Each row comes from the steps of one walk. Every step used is in the known rows, and no mark comes twice. Write the walk behind each row, first mark first.
Known rows
v/f/q: [ 1.00 -0.78  2.04  2.22  1.92  2.23  0.40  1.78  1.38  0.45  3.31  1.03
 -0.50  2.00 -1.05  1.51 -0.96 -0.70 -1.54  0.41 -0.48 -3.40]
x/c: [ 1.40  1.72  1.95 -0.71  0.24 -1.76  0.31 -1.22 -0.09  0.91 -0.43 -1.69
 -0.20  1.43  2.82  0.23 -1.01 -0.08 -0.19  0.64 -0.93 -0.71]
y/c: [ 1.55 -0.91 -0.70  0.42  2.40 -0.25 -0.54  1.20  0.70  2.78 -0.85 -1.34
 -1.81  0.17  2.57  1.87 -0.06 -0.56 -0.79 -0.88  0.81 -0.11]
n/c/e: [-0.21 -1.25 -2.39  0.39 -1.66  2.30  1.08 -4.21 -1.76 -1.98  1.40  2.53
  4.10  1.46  0.35 -0.84 -0.47 -1.37  1.55  0.15 -1.38  0.91]
v/f/n/c: [-2.40 -0.76  1.33  2.49  0.03  3.85 -0.42 -1.81  0.54 -0.18  5.14  1.67
  3.16  1.35  1.49  0.48 -1.46  0.65 -0.41  0.31  2.04 -1.68]
c/x: [ 0.87 -1.34  1.51 -0.44 -1.42 -2.96  0.45 -0.48 -0.47 -0.29 -2.59 -0.94
  2.96  0.86 -1.15 -0.82 -0.29 -0.27  2.19  0.03 -2.10 -1.21]
v/f: [ 0.72 -1.47 -0.64  2.19  0.36  1.52 -1.43  0.69  0.04  0.76  2.73 -1.17
  1.12 -1.03 -0.54  0.82 -0.26 -0.50 -2.16 -1.16 -0.60 -2.35]
q/c/e: [ 0.94 -0.96 -3.05  0.85  0.31 -0.24  0.82 -4.57 -0.13 -0.71 -0.20  0.40
  4.20  0.67  1.16 -0.61  1.54 -1.54  1.15 -0.85 -2.30  1.09]
f/n: [-2.02 -0.22  1.60  1.97  2.38 -0.18  0.17 -1.67  1.51  2.04  0.84 -0.22
  0.02  3.55  0.46  0.50 -0.66  0.84 -0.60  0.73  2.00 -1.62]
f/q: [ 0.54  0.24  2.54  0.68  1.66  1.10  1.36  1.28  1.36 -0.06  1.46  1.86
 -1.29  2.71 -0.65  0.91 -0.80 -0.34  0.03  1.19 -0.14 -1.72]
v/f/y/c/q: [ 1.22 -3.95  0.59  0.98  1.06  0.14  0.80 -0.65 -0.53  0.93 -1.15 -0.09
  1.31 -0.45 -0.05  1.84 -0.66 -2.35  0.56 -0.61 -4.58 -0.52]
q/c: [ 0.20  0.45 -0.41  0.72  0.96 -0.39 -0.18 -1.40  1.77 -0.22  0.90 -0.64
  2.80 -1.81  2.55  0.05  2.15  0.02  0.51 -1.07 -0.38  0.82]
y/c/q: [ 1.19 -3.19  0.24 -0.52  0.22 -0.63  0.81 -1.10 -0.52  1.00 -3.35 -0.40
  1.58  0.71  0.93  1.26 -0.37 -2.42  1.44 -0.52 -2.52  0.47]
n/f/q: [-1.45  0.34  2.00  2.02  1.30  2.43  0.65  0.26 -0.01 -1.24  4.13  3.27
 -0.91  2.38 -1.30  1.44 -1.42 -0.79  0.53  1.15  0.72 -2.12]
v/f/n/c/y: [-4.34 -2.28  1.57  2.82  0.80  1.83 -2.16 -3.10  1.64 -0.59  2.63  1.02
  3.05  0.71  1.54  0.93 -1.83 -0.65  0.66  0.62 -0.15 -1.50]
f/y/c: [ 1.27 -1.28  0.06  1.49  3.36  0.20  0.14  1.50  0.71  2.25  1.05 -0.31
 -2.69 -0.95  1.42  2.28 -0.28 -0.20 -0.99 -0.39 -1.79 -0.39]
f/n/c: [-2.77 -0.05  1.67  1.38 -0.17  3.03  0.29 -2.13  0.52 -0.58  3.76  2.26
  2.57  1.86  1.77  0.06 -1.31  0.89  0.70  0.86  2.30 -0.53]
v/f/q/c/y: [-2.03 -1.82  1.26  2.63  2.50 -0.07 -1.85 -1.99  3.21 -0.40  1.27 -0.07
  2.64 -0.52  1.82  1.45  0.20 -1.48  0.58 -0.16 -2.03 -1.38]
y/c/n/f: [-2.12 -0.41 -1.70  1.91 -0.62  1.24 -1.30 -2.58 -2.22 -1.15  1.70  1.62
  1.37  1.62 -0.28  0.15 -1.53 -0.48  0.71 -0.10 -0.14 -2.27]
n/f: [-2.83  0.08 -0.86  1.92 -0.56  1.91 -1.06 -1.42 -1.98 -1.62  3.90  2.01
  0.53 -0.49 -0.96  0.77 -0.94 -0.64  0.75 -0.06  1.11 -0.56]
q/f/y/c/e: [ 2.23 -1.94 -2.68  1.68  2.68 -0.71  1.30 -2.67 -0.70  0.40 -0.39  1.07
  1.27  1.12  0.17  0.72  0.30 -1.21  0.02 -0.66 -3.84 -0.04]
e/c/n/f: [-2.71 -1.37 -0.50  1.30 -2.00  0.73 -0.70 -3.92 -3.06 -2.11  1.95  1.88
  2.59  1.30 -1.24  1.22 -2.09  0.08  1.53 -0.26  0.52 -2.89]

Which walk is each row?
[ 0.74 -0.97 -0.74  0.78  0.54 -0.66  0.15 -1.38 -0.41  0.32 -1.86  0.18
  0.44  2.12  0.17 -0.58 -1.07  0.48 -0.17  0.30 -3.55 -2.63] | f/y/c/n
[-0.75 -0.93  2.08  2.16  3.09 -2.19  1.18 -3.01  1.37  0.31 -1.08  0.91
  3.18  3.52 -0.29  0.09 -0.02  0.85  0.21  0.27 -0.60 -2.02] | c/q/f/n
[-2.38 -3.77  1.89  0.41  0.46 -1.79 -1.43 -2.92  0.58  0.10 -1.28 -0.76
  1.45 -0.50  0.88  3.47 -1.64 -0.75  1.54 -0.50 -0.13 -1.20] | e/c/y
[ 0.16 -2.08  0.63 -0.93 -2.13 -1.70  0.47 -3.55 -1.61 -0.68 -2.79 -0.21
  2.90  2.56 -0.44  0.65 -1.65  1.02  1.12 -0.30 -0.85 -3.35] | e/c/n
[-0.53 -1.12  2.70  0.83 -0.81 -1.67  0.88 -2.20  0.06 -1.30 -0.17  1.11
  5.67  2.03 -0.12 -0.97 -0.79  0.83  2.54  0.45 -1.08 -1.86] | q/f/n/c/x
[ 0.55  0.67  1.37  1.15  2.19  0.37  0.76 -0.50  2.75 -0.22  1.93  0.72
  1.92  0.09  2.14  0.77  1.58 -0.25  0.49 -0.22 -0.41 -0.39] | f/q/c
[-1.72 -0.59  1.91  0.57  0.96 -2.10 -1.67 -2.66  1.21  0.16 -1.32 -1.36
  0.78  0.77  2.48  0.81 -1.50 -1.18  0.83  0.79 -2.23 -0.84] | x/c/y
[-3.64 -1.73  0.94  1.14 -0.43  1.37 -1.76 -2.48  0.90 -1.87  1.26  1.53
  2.69 -0.70  1.51  0.44 -1.39 -0.90  1.71  0.62 -0.89  0.10] | n/c/y
[-0.84  0.32  1.63  2.52  3.83 -1.89  0.60 -2.09  1.87  0.74  0.35  0.66
  1.80  3.26  0.10  0.06  0.14  1.84 -0.72  0.20  0.90 -2.30] | q/f/n
[ 0.37 -1.27  1.72  1.73  1.54 -0.30  2.13 -1.15 -0.31 -3.13  1.89  3.49
  2.72 -1.92 -1.99  0.01  0.03  0.65  0.90  0.34 -5.94 -0.57] | n/c/q/f/y
[-0.54 -1.05 -1.56  1.65  0.26  1.31  1.39 -5.24 -0.81 -1.60  1.53  2.85
  4.97  3.07  0.40 -0.79 -0.38 -0.43  1.20  0.26 -0.92 -0.15] | q/f/n/c/e
[-0.25 -1.23  1.78  2.27  3.94 -2.26  1.01 -2.61  1.61  1.28 -1.34  0.46
  2.62  3.62  0.53  0.69 -0.02  0.63 -0.04 -0.02 -0.39 -2.05] | y/c/q/f/n
[ 1.03 -1.32  2.10 -1.28 -1.24 -1.70  1.41 -2.79 -1.08 -0.29 -3.10 -0.69
  2.68  1.57  1.07  0.18 -1.04 -2.12  1.87  0.53 -3.73 -0.03] | x/c/q
[-2.53 -1.39  0.27  1.56  1.52 -1.13 -2.03 -2.81  2.50 -0.60 -0.37 -0.58
  2.87 -1.52  2.30  0.70  0.66 -1.13  1.28 -0.37 -1.83  0.27] | q/c/y
[-0.29 -0.31  2.69  1.87  3.21 -2.77  1.30 -3.44  1.35  0.64 -1.20  0.30
  3.14  4.06  0.62  0.15 -0.35  0.80  0.13  0.51 -0.98 -2.30] | x/c/q/f/n
[ 0.77 -1.33  1.52  1.70  2.15 -1.37  2.08 -0.85 -0.09 -2.46  0.75  2.67
  1.89 -1.68 -2.50  0.13  0.31  0.56  0.55  0.26 -6.26 -0.76] | c/q/f/y
[ 1.10 -3.30  2.87 -1.04 -1.76 -3.89  0.91 -1.60 -1.16  0.30 -2.87 -1.48
  3.56  0.61 -0.74  2.01 -1.12  0.11  2.77 -0.78 -0.72 -2.08] | e/c/x
[ 1.99 -2.47  1.59 -0.18  0.88 -3.54  1.82 -2.69 -0.65 -1.98 -2.88  1.21
  4.97 -0.30 -0.96  1.43  0.37  0.29  1.59 -1.26 -2.67 -1.23] | e/c/q/f
[ 1.90 -2.68 -2.92  2.18  2.06  0.64  0.57 -2.25 -0.84  1.28  0.82  0.22
  0.69  0.93  0.12  1.17 -0.18 -1.87 -0.65 -0.80 -3.49 -0.53] | v/f/y/c/e
[-2.32 -1.54  0.77  2.44 -0.04  1.13  0.51 -2.21 -2.14 -2.18  4.01  2.80
  0.50 -0.72 -2.49  1.45 -1.77  0.58  0.81  0.53 -3.34 -2.41] | e/c/n/f/y
[-2.45 -0.58  0.16  2.73  0.12  1.61  0.32 -1.67 -1.78 -2.49  4.12  3.13
  0.22 -0.62 -2.71  0.03 -1.39  0.42  0.48  0.92 -4.04 -1.92] | c/n/f/y
[ 2.43 -0.21  1.57 -0.13  1.23 -3.70  1.63 -2.50 -0.23 -1.98 -2.89  0.81
  4.44  0.66  0.17 -0.48  0.43 -0.02  1.09 -0.35 -4.20 -0.94] | x/c/q/f
[ 0.82  1.15  0.58 -0.84 -1.64 -1.92  0.26 -3.34 -0.93 -0.62 -2.85 -0.83
  2.22  3.83  1.17 -1.98 -1.61  0.57  0.38  0.96 -2.94 -2.94] | x/c/n
[-0.96 -1.79 -1.83  2.10 -0.38  2.75  0.66 -4.82 -1.04 -0.72  2.72  2.02
  4.45  2.86  0.38 -0.30 -0.88 -1.11  0.50  0.14 -0.58 -0.66] | v/f/n/c/e
[ 1.29 -0.71  2.20  1.47  2.23 -1.94  2.19 -1.25 -0.11 -2.15  0.61  2.10
  1.81 -1.22 -1.53  0.26  0.03  0.51  0.48  0.40 -6.65 -1.00] | x/c/q/f/y
